What can hang from each mark
k_952: k_201 k_679
k_679: k_61
k_61: k_331 k_679 k_822 k_898
k_331: k_61 k_201 k_822 k_952
k_822: k_331
k_201: k_952
k_825: k_61 k_201 k_331 k_822 k_952

Known rows, with every way that one mark hangs from another
k_61[k_331[k_952[k_201]] k_898]: [ 0.87 -0.12 -1.92 -2.37 -0.57  1.29  0.23 -0.36 -1.49 -0.79  0.07  0.18
  1.48  0.71 -0.54  0.91  2.29 -0.11  0.05 -0.85  0.19 -1.12  1.72  0.74
  0.06  0.33  0.06]
k_679[k_61[k_331[k_201 k_952] k_822]]: [-0.90  0.29 -0.56  0.13 -1.63 -1.75  0.24  0.92 -0.21 -0.34  0.43 -0.12
  2.19  0.03  0.56 -0.56 -0.49 -1.90 -1.40  0.88 -0.07 -0.50  0.11  0.21
  0.33 -0.03  0.77]
k_201[k_952[k_679[k_61]]]: [ 0.55  1.75 -0.44  1.56  1.46  0.78  0.39  0.11  0.56  0.37 -1.05 -2.02
  1.20 -1.24  1.60 -0.20  0.22  1.18  0.64 -0.59 -0.14 -0.36 -0.96 -1.45
  1.05  1.13  0.20]
k_61[k_822[k_331]]: [-0.13  0.41  0.78 -4.36 -0.46  0.94  0.50  0.09  0.13  0.73  0.14  0.28
 -0.10 -0.87  0.25 -0.72 -0.10 -0.83  0.57  0.97  0.41  0.43 -1.72  0.13
  0.32 -0.07  0.28]
k_201[k_952[k_679[k_61[k_822 k_898]]]]: [-0.37  1.45 -0.74  1.69  1.04 -0.10  0.37 -0.39  0.51  0.36 -1.50 -1.72
 -2.11 -0.89  1.91 -0.24 -1.49 -0.20  0.64 -0.01  0.51  0.02  0.32 -1.41
  0.21 -0.17 -1.92]
k_331[k_201 k_822 k_952]: [-0.66 -0.48 -1.72 -0.55  0.48  1.11  0.20  0.34 -1.03 -0.46  1.53  2.03
  0.09  1.04 -0.71  0.54  3.10  0.79 -1.04 -0.71 -0.37 -0.47  0.42  1.71
  0.48  0.10 -0.15]
k_822[k_331[k_61[k_679]]]: [-0.29  0.08  1.08 -3.82 -0.35  0.62 -0.25 -0.15 -0.53  0.36 -0.89  0.59
  4.93 -0.66 -2.15 -0.56 -1.09 -0.55  0.26 -0.13 -0.21 -0.28 -1.17 -1.65
 -0.39  0.52  0.50]
k_952[k_201 k_679[k_61[k_822[k_331] k_898]]]: [-0.99  0.68  2.02 -1.66 -1.96 -1.34 -0.09  0.62 -0.98  0.21  1.09 -1.92
 -5.83  1.04  2.57 -0.23 -2.79 -0.94  0.02  0.65  0.16  0.90  0.02 -0.99
 -0.78 -2.28 -0.37]
k_952[k_201 k_679]: [ 1.66  0.66  1.33  3.48  0.29  2.16  0.01  0.60 -1.24  0.46  1.04 -1.49
 -1.72  0.56 -0.07  0.82  1.59  2.47 -0.02 -0.56 -0.08  1.06 -1.57  0.60
  0.84 -0.32  1.68]
k_952[k_201]: [ 1.57  0.64  0.41 -2.00  0.21  2.80  0.25  0.71 -0.71  0.28  1.22 -2.10
  2.27 -0.14 -1.30  0.31  2.78  2.47  0.75 -0.41 -0.55  0.86 -1.94  1.35
  0.69  0.39  2.68]
k_952[k_679[k_61]]: [ 0.52  2.11  1.50  3.12  0.80  0.58  0.44  1.10  0.02  0.83 -1.00 -2.12
  0.66 -1.10  1.71 -0.02 -1.97  1.30 -0.05 -0.25 -0.26  0.33 -1.75 -0.18
  0.93  0.49  1.38]
k_201[k_952[k_679[k_61[k_898]]]]: [ 0.32  1.81 -0.73  0.73  1.40  0.68  0.42 -0.32  0.33  0.13 -1.64 -1.95
 -0.19 -1.03  1.57  0.07 -0.85  0.88  0.92 -0.91  0.08 -0.42  0.15 -1.09
  0.45  0.63 -0.93]
k_952[k_201 k_679[k_61[k_331 k_898]]]: [ 0.25  0.87  1.60  2.02 -1.62 -0.84 -0.07  0.52 -1.33 -0.21  0.60 -2.26
 -1.97  1.12  2.00  0.37 -2.12 -0.01 -0.42 -0.21 -0.25  0.23  0.20  0.06
  0.23 -0.96  1.41]
k_825[k_331[k_61[k_822] k_201 k_952]]: [ 0.06 -2.15 -0.93 -1.41  0.77 -0.86 -0.70 -0.26  1.58 -0.10  0.91  2.38
  0.27  0.31 -3.43 -1.06  1.49 -0.07 -0.41  0.82 -0.72 -0.49  1.49  0.39
 -0.11 -0.17 -0.03]
k_825[k_201]: [ 1.39 -0.03  0.40 -1.47  2.21  1.80  0.24  0.13  1.41  0.35  0.32 -1.00
  3.53 -1.13 -0.24  0.66  1.76  2.95  1.48 -0.35 -0.46  0.63 -1.88  1.93
 -0.10  1.25  2.85]
k_61[k_331[k_201 k_822] k_898]: [-0.63 -0.71  0.35  0.10 -1.30 -0.35  0.13 -0.62 -1.46 -0.80  1.16  1.80
 -0.92  1.87 -0.37  0.50 -0.53 -0.68 -0.94 -0.27 -0.20 -0.25  0.74  3.07
  0.46 -0.62  0.40]
k_679[k_61[k_822]]: [-0.58  1.75  0.59 -1.46  0.26  0.08  0.57  1.19  0.88  0.90 -0.73 -2.71
  2.47 -1.71  1.08 -1.07 -1.80  0.00  0.39  1.15 -0.28  0.65 -1.98 -0.02
  0.43  0.15  1.22]
k_952[k_679[k_61[k_331[k_201 k_822]]]]: [-0.84  0.37  2.13  5.04 -1.34 -2.00  0.00  0.68 -0.89 -0.08  1.20  0.19
 -1.56  1.23  2.40 -0.08 -2.57 -0.70 -1.76  0.22 -0.45  0.00 -0.79  0.74
  1.15 -0.47  1.51]
k_822[k_331]: [ 0.85  0.83  0.94 -6.21 -0.09  1.99  0.56  0.17 -0.13  0.46  0.12  0.17
  2.34 -0.95 -0.13 -0.35  0.58  0.51  0.99 -0.23 -0.23 -0.14 -1.87  0.43
  0.51  0.98  1.56]
k_825[k_331 k_822]: [ 2.77 -1.42  0.71 -1.71  3.24  1.38  0.47 -0.08  5.15  0.79  1.43  0.16
  0.46 -0.96 -0.36 -1.42  0.85  1.80  2.21  0.44 -1.55  0.49 -1.43  1.88
  0.00  0.95  2.21]
k_679[k_61[k_822[k_331[k_201]] k_898]]: [-1.53  0.86  1.40 -5.64 -2.00 -1.42  0.24  0.53 -0.18 -0.07  0.26 -0.94
 -1.72 -0.01  0.71 -0.92 -3.40 -1.62  0.17  0.77 -0.12  0.73 -0.04  0.59
 -0.98 -1.38 -0.20]
k_825[k_331 k_952]: [ 2.05 -1.05  0.02 -2.26  2.23 -0.73  0.54 -0.66  4.46  0.88  0.40 -0.09
  2.91 -2.10 -0.67 -0.29  2.79  2.23  2.08 -0.29 -0.96 -0.41 -1.23  2.52
 -0.45  2.05  2.48]
k_331[k_61 k_201 k_822 k_952]: [-1.40 -1.34 -1.24 -1.64  0.02 -0.39 -0.68 -0.02 -1.37 -0.70  1.04  2.65
  0.12  1.36 -2.72  0.05  2.42  0.30 -1.29  0.02 -0.63 -0.54  1.81  0.14
  0.53  0.15 -0.25]
k_201[k_952]: [ 1.39  1.11 -1.62 -2.17  2.07  2.98  0.56 -0.54  0.62  0.23 -0.83 -1.08
  4.32 -1.70 -1.00 -0.06  3.21  1.99  1.41 -0.82 -0.12 -0.39 -1.32  0.03
  1.18  1.93  0.56]
k_331[k_201 k_822 k_952[k_679[k_61[k_898]]]]: [-1.83  0.24 -0.78  2.33 -0.17 -1.21  0.06  0.50 -1.31 -0.57  0.75  1.17
 -4.38  1.66  1.81  0.69 -0.70 -0.21 -1.49 -0.76 -0.14 -0.54  1.93  0.59
 -0.27 -1.21 -1.63]
k_825[k_61[k_679 k_822]]: [-0.50  0.15 -0.16  2.81  1.25  1.68 -0.26  1.56  1.03  0.98 -1.47 -1.06
  4.84 -1.85 -0.29 -0.74 -1.50  0.37  0.08  0.84  0.15  0.79 -2.25 -0.88
 -0.46  0.52  0.23]

Rows
[-0.35 -0.56 -1.94  3.79 -0.68  0.22  0.12  0.17 -0.80 -0.03  0.36  0.35
  4.56  0.56 -0.25  0.47  1.69 -1.99 -1.36  0.17  0.83 -0.55 -0.53 -0.82
 -0.53 -0.66 -0.88] : k_61[k_331[k_952[k_201]] k_679 k_822]
[ 0.78 -0.10  0.88 -1.74 -0.72  0.79  0.00 -0.53 -0.70 -0.33  1.16  1.57
 -1.56  0.60 -0.56  0.19  1.54  0.34 -0.07 -0.85  0.04  0.05 -0.63  0.07
  0.40  0.17  0.16] : k_822[k_331[k_201[k_952[k_679]]]]
[ 0.57  0.50 -2.13  3.53  0.73  1.43  0.50  0.03 -0.39  0.05 -1.39  0.67
  8.22 -0.55 -0.56  0.76  1.36 -0.79 -0.87 -1.18  0.50 -1.61 -0.82 -0.44
  0.03  1.23 -0.20] : k_61[k_331[k_952] k_679]
[-0.69 -0.86 -0.64  3.47 -0.19 -0.91 -0.84 -0.37 -1.65 -0.49 -1.04  2.34
 -5.09  1.23 -3.07  0.67 -0.32 -0.52 -1.49  0.24  0.86  0.28  3.18 -0.42
 -0.39 -1.46 -3.06] : k_331[k_61[k_822 k_898] k_201 k_952[k_679]]
[-1.26 -0.02 -2.53  0.82  1.27  0.33 -0.30 -0.47 -0.61  0.13 -2.87  0.71
  2.78 -0.57 -2.83  0.20 -0.59 -1.34 -0.31  0.02  0.89 -0.57  1.85 -1.90
 -1.30 -0.53 -3.59] : k_331[k_61[k_679 k_822 k_898] k_952]
[-0.62 -0.79 -1.06  1.06 -0.06 -0.37 -0.84 -0.29 -1.79 -0.22 -0.58  0.52
 -5.12  1.16 -1.59  0.58  0.76 -0.24 -0.59  0.52  0.76  0.07  3.04 -1.87
 -0.44 -1.51 -2.66] : k_331[k_61[k_822 k_898] k_952[k_201 k_679]]
[-0.94  1.01 -0.11 -2.22 -0.11 -0.83  0.33 -0.62  0.38  0.15 -0.88 -0.84
 -3.19 -0.47  2.55 -0.59 -1.77 -1.43  0.79  0.14  0.48 -0.38  0.47 -2.09
 -0.14 -0.47 -2.07] : k_201[k_952[k_679[k_61[k_822[k_331] k_898]]]]
[-1.45 -1.25 -0.88 -2.92  0.02 -0.51 -0.72 -1.42 -1.09 -0.98  0.59  1.59
 -1.75  1.51 -2.85 -0.12  0.81  0.26 -0.05 -0.23 -0.59 -0.06  2.27  0.33
  0.16 -0.39 -1.23] : k_331[k_61[k_898] k_201[k_952] k_822]
[ 0.56  1.44  1.78  2.01 -0.41  0.46  0.01  1.36 -0.81  0.44  1.00 -3.03
 -0.89  0.19  1.62  0.11 -0.50  1.73 -0.11 -0.19 -0.59  0.91 -1.55 -0.29
  0.56 -0.52  2.21] : k_952[k_201 k_679[k_61]]
[-0.14 -0.81  0.91 -3.60 -1.22 -0.59 -0.74 -1.32 -1.38 -0.83  0.07  2.10
 -3.21  1.14 -2.41 -0.02 -0.16 -0.56  0.09 -0.57  0.00 -0.06  1.91 -1.07
 -0.19 -0.40 -1.27] : k_822[k_331[k_61[k_898] k_201[k_952[k_679]]]]
[-0.46 -2.01  0.65 -7.38 -1.34 -1.79 -0.55  0.33  1.74  0.05  1.03 -0.64
 -3.27 -0.83  0.49 -0.39  0.86  0.12  1.73  1.19 -0.06  0.92  0.70 -0.17
 -2.01  0.06  0.64] : k_825[k_61[k_822[k_331] k_898] k_952[k_201]]
[-0.15  0.65 -0.14  0.41  1.14  1.21 -0.26 -0.40 -0.66  0.31 -2.61 -0.73
  5.00 -0.73 -3.44  0.14 -1.69  0.49  0.43 -0.65  0.04  0.18  0.10 -0.49
 -0.73  0.10 -0.78] : k_331[k_61[k_679 k_898]]
[-0.57  0.16  0.75 -4.87 -0.36  0.43 -0.25 -0.61 -0.82  0.11 -1.53  0.54
  3.31 -0.35 -2.16 -0.33 -1.93 -0.94  0.59 -0.43  0.01 -0.29  0.13 -1.32
 -1.10 -0.18 -0.78] : k_822[k_331[k_61[k_679 k_898]]]
[ 1.46 -0.26  0.22  4.49 -0.57  0.32 -0.02 -0.62 -0.81 -0.56  0.55  1.38
  0.93  0.81 -0.93  0.58  1.63  0.32 -0.98 -0.68  0.14 -0.31 -0.39  1.02
  1.47  0.81  0.87] : k_61[k_331[k_201[k_952[k_679]]]]
[-0.54  0.84 -1.02  1.04 -0.11 -0.19  0.05  0.74 -0.94 -0.01  0.01 -1.53
 -3.70  0.49  1.78  0.50  0.02 -0.08 -0.39 -0.02  0.42  0.02  1.35 -1.19
 -0.51 -1.36 -1.53] : k_331[k_952[k_201 k_679[k_61[k_822 k_898]]]]
[-0.50  0.54  1.59  3.14 -1.95 -1.75 -0.14  0.51 -1.07  0.01  0.69 -2.00
 -3.90  1.21  2.37  0.04 -2.70 -1.16 -0.74  0.83  0.25  0.57  0.27 -0.30
  0.01 -1.84  0.26] : k_952[k_201 k_679[k_61[k_331 k_822 k_898]]]
[ 0.49  0.80 -0.50  3.04  0.27  1.22  0.49 -0.50 -0.69  0.05 -1.91 -0.24
  5.93 -0.27 -0.76  0.75 -1.61 -0.82 -0.11 -1.05  0.53 -0.53 -0.77  0.99
 -0.49  0.21 -0.48] : k_61[k_331 k_679 k_898]
[ 1.01 -0.18 -0.86 -0.63 -0.65  0.71  0.17 -1.15 -0.82 -1.01 -0.06  0.84
  1.70  0.72 -1.94  0.60  1.25 -0.18  0.04 -0.98  0.08 -0.46  0.91  1.94
  0.49  0.56  0.05] : k_61[k_331[k_201[k_952]] k_898]
[-0.19 -0.82  0.24 -7.80 -1.18 -0.16 -0.60 -1.29 -0.93 -0.93  0.17  1.64
 -0.38  0.62 -3.24 -0.41  0.62 -0.40  0.66 -0.41 -0.34 -0.21  1.67 -0.62
 -0.32  0.06 -0.51] : k_822[k_331[k_61[k_898] k_201[k_952]]]
[-0.44 -1.74  0.60  2.57  0.11 -2.84 -0.45 -0.19  1.45 -0.01 -0.35  1.37
 -3.24 -0.32  2.66  0.47 -1.04  0.08  0.20  0.38  0.04 -0.55  1.33  0.54
 -0.39  1.40  0.32] : k_825[k_61[k_331[k_822] k_898] k_952[k_679]]
[-0.51  1.12 -0.73  3.06  1.20  1.63  0.51 -0.18  0.00  0.76 -2.15 -0.92
  2.53 -0.75 -1.01  0.39 -1.87 -0.58  0.28 -0.28  1.01  0.77 -1.14  0.72
 -1.23 -1.14 -2.32] : k_61[k_679 k_822 k_898]
[-1.15 -1.29 -0.55 -1.99  0.05 -0.29 -0.74 -0.90 -0.73 -0.70  1.32  1.71
  0.27  1.07 -2.79 -0.46  1.93  0.59 -0.45  0.10 -0.84 -0.04  0.86  0.02
  0.95  0.31  0.17] : k_331[k_61 k_201[k_952] k_822]
[-0.68  0.61  2.37 -0.78 -1.91 -1.11 -0.08  1.07 -0.70  0.46  1.68 -1.91
 -4.08  0.70  2.64 -0.50 -1.64 -0.63 -0.31  0.95 -0.07  1.00 -1.22 -1.38
 -0.08 -1.67  0.89] : k_952[k_201 k_679[k_61[k_822[k_331]]]]
[-0.36  0.98 -0.58  2.41  0.03 -1.12  0.29 -0.69  0.26 -0.03 -1.28 -0.98
 -1.41 -0.33  2.36 -0.26 -1.84 -1.44  0.04  0.29  0.58 -0.68  0.65 -1.38
  0.56  0.01 -1.56] : k_201[k_952[k_679[k_61[k_331 k_822 k_898]]]]
[ 0.13 -0.63 -0.26  4.60 -1.10 -0.90 -0.07 -1.29 -0.99 -0.66 -0.10  1.63
 -3.78  1.36 -0.50  0.56 -0.45 -1.64 -1.00  0.20  1.07  0.13  1.32  1.08
  0.35 -1.05 -2.00] : k_61[k_331[k_201[k_952[k_679]]] k_822 k_898]
[ 0.73 -0.19  0.12 -5.78 -0.74  1.29  0.16 -0.51 -0.26 -0.45  1.29  1.14
  1.36  0.09 -1.45 -0.22  2.39  0.45  0.59 -0.75 -0.30 -0.05 -0.88  0.57
  0.34  0.64  0.97] : k_822[k_331[k_201[k_952]]]
[ 1.18 -0.14 -1.53 -1.24 -0.49  1.46  0.20  0.22 -1.04 -0.41  0.90  0.02
  3.63  0.29 -0.48  0.57  3.63  0.26 -0.35 -0.45 -0.09 -1.07  0.09  0.39
  0.93  1.09  1.70] : k_61[k_331[k_952[k_201]]]
[ 0.24  0.98  1.41 -0.33 -1.57 -0.86  0.27  0.99 -0.24 -0.24  0.60 -1.34
  4.53 -0.19  0.06 -0.52 -1.35 -0.15 -0.73  0.14 -0.86  0.10 -1.35  1.43
  0.90  0.71  3.21] : k_679[k_61[k_331[k_201]]]
[-1.44  0.33 -0.85  0.81  0.06 -0.41  0.04  0.98 -1.16 -0.03  1.78 -0.69
 -2.83  1.25  3.34  0.35  1.17  0.35 -0.88 -0.25 -0.50 -0.65  0.58 -1.22
  0.35 -0.72 -0.06] : k_331[k_822 k_952[k_201 k_679[k_61]]]
[ 0.39 -2.18  1.63  5.83 -1.11 -3.28 -0.74  0.57  1.69  0.12  0.50  1.55
 -2.64 -0.41  0.28  0.21 -0.07 -0.05 -0.92  1.38  0.31  0.82 -0.08  0.85
 -0.16  0.90  1.37] : k_825[k_61[k_331[k_201] k_822] k_952[k_679]]
[ 1.19 -0.20 -0.14  3.28 -0.58  0.22  0.00 -1.22 -1.25 -0.90 -0.23  1.22
 -1.40  1.20 -1.08  0.97  0.55 -0.11 -0.57 -1.09  0.42 -0.32  1.15  1.44
  0.62  0.10 -0.70] : k_61[k_331[k_201[k_952[k_679]]] k_898]
[ 0.05 -1.47 -0.07 -3.34 -0.07 -1.09 -0.51  0.58  1.93  0.23  0.32 -1.57
 -2.06 -1.22 -0.31  0.01  1.42  1.35  1.64  1.01 -0.08  1.35  0.49  0.64
 -1.62  0.41  0.81] : k_825[k_61[k_822 k_898] k_952[k_201]]
[ 0.39 -2.29  0.15  2.32  1.09 -0.40 -0.94  0.39  2.93  0.26  1.40  1.29
 -2.62 -0.03 -0.16 -1.46  0.12  0.82  0.14  1.01 -0.61  0.29  0.01 -0.09
  0.10  0.06  0.45] : k_825[k_61[k_822] k_331[k_201[k_952[k_679]]]]
[ 0.01 -0.46  0.78  0.03 -0.98 -0.04  0.01 -0.52 -0.35  0.05  1.08  1.66
 -3.90  0.54 -0.02 -0.15  0.73 -0.91 -0.42  0.40  0.64  0.54 -0.61 -0.23
  0.28 -0.84 -1.11] : k_61[k_822[k_331[k_201[k_952[k_679]]]]]
[-0.15 -0.37  0.53  6.69 -1.23 -0.39  0.05  0.13 -0.52  0.08  0.19  0.92
  4.32  0.58 -1.78  0.28 -0.77 -1.76 -1.87  0.32  0.66  0.65 -1.92  1.44
 -0.22 -0.80  0.02] : k_61[k_331[k_201] k_679 k_822]
[ 0.45  0.99  2.17  4.99 -1.25 -1.19  0.08  0.90 -0.69  0.02  0.22 -0.60
  0.41  0.40  1.14  0.10 -2.26  0.07 -1.40 -0.05 -0.32  0.20 -1.13  0.77
  1.04  0.11  1.99] : k_952[k_679[k_61[k_331[k_201]]]]
[-0.09  1.43 -0.45  2.30  1.08  0.00  0.37  0.02  0.76  0.58 -0.98 -1.70
 -0.52 -1.19  1.91 -0.46 -0.29  0.08  0.32  0.34  0.31 -0.01 -0.87 -1.70
  0.85  0.36 -0.86] : k_201[k_952[k_679[k_61[k_822]]]]
[-0.39  1.39 -0.96  2.72  0.95  0.02  0.42  0.96  0.07  0.60 -1.17 -0.77
 -0.74 -0.95  2.01  0.03 -0.29 -0.18 -0.58  0.22  0.47 -0.49  0.00 -1.43
  0.38  0.03 -1.06] : k_331[k_952[k_679[k_61[k_822]]]]
[ 0.33  1.26 -0.60  1.52  0.39 -0.45  0.35 -0.63  0.04 -0.19 -1.34 -1.24
  0.34 -0.37  1.96  0.03 -1.18 -0.41  0.37 -0.65  0.17 -0.98  0.55 -1.09
  0.77  0.79 -0.57] : k_201[k_952[k_679[k_61[k_331 k_898]]]]
[-1.61 -0.52 -2.35 -4.09  1.14  0.16 -0.27 -0.69 -1.13 -0.39 -1.00  1.67
 -0.53  0.39 -1.21  0.07  0.88 -0.12  0.05 -0.16 -0.14 -1.38  2.89 -0.93
  0.04  0.24 -1.93] : k_331[k_61[k_898] k_822 k_952]
[ 0.80 -2.89 -0.08 -4.52  2.49  0.14 -0.69  0.08  5.15 -0.18  1.26  0.48
  2.67 -1.01  1.62 -0.84  0.52  0.60  2.59  0.41 -1.01  0.46 -0.85 -2.15
 -2.43  1.40  0.97] : k_825[k_61[k_679] k_201[k_952] k_822[k_331]]
[ 1.66 -1.34  0.11 -5.00  0.39  1.05  0.31  0.24  1.88 -0.42  1.85  2.15
 -1.41  0.29 -0.83 -0.27  2.38  0.07  0.70 -0.10 -0.67  0.37  0.08  0.68
 -0.62  0.43  0.56] : k_825[k_822[k_331[k_201 k_952]]]
[ 0.22 -2.21  0.81  2.30  1.88 -2.69 -0.75  0.01  3.50  0.41 -0.59 -0.04
 -4.63 -1.39  1.89  0.85 -0.40  1.77  1.59  1.04  0.45  1.25  0.86  0.70
 -2.25  0.57  0.13] : k_825[k_61[k_822 k_898] k_201 k_952[k_679]]
[-0.70  0.47  0.43 -0.31 -0.27  0.90  0.45  0.16  0.14  0.88 -0.59  0.18
  3.34 -0.85 -0.02 -0.35 -1.14 -1.68  0.01  0.35  0.70  0.38 -2.48 -0.64
 -0.85 -0.67 -0.97] : k_61[k_679 k_822[k_331]]
[-0.62  1.49 -1.24  2.04  1.01 -0.13  0.45  0.56 -0.19  0.36 -1.78 -0.73
 -2.25 -0.65  1.92  0.29 -1.32 -0.52 -0.29 -0.08  0.71 -0.56  1.18 -1.09
 -0.25 -0.46 -2.21] : k_331[k_952[k_679[k_61[k_822 k_898]]]]
[-0.53 -0.04 -0.23 -1.04 -0.14  0.34  0.49 -0.73 -0.91 -0.22 -0.03  0.82
  0.23  0.74  1.03  0.24 -0.75 -0.83 -0.07 -0.13  0.02 -0.87  0.43  1.82
  0.69  0.20  0.09] : k_61[k_331[k_822] k_898]
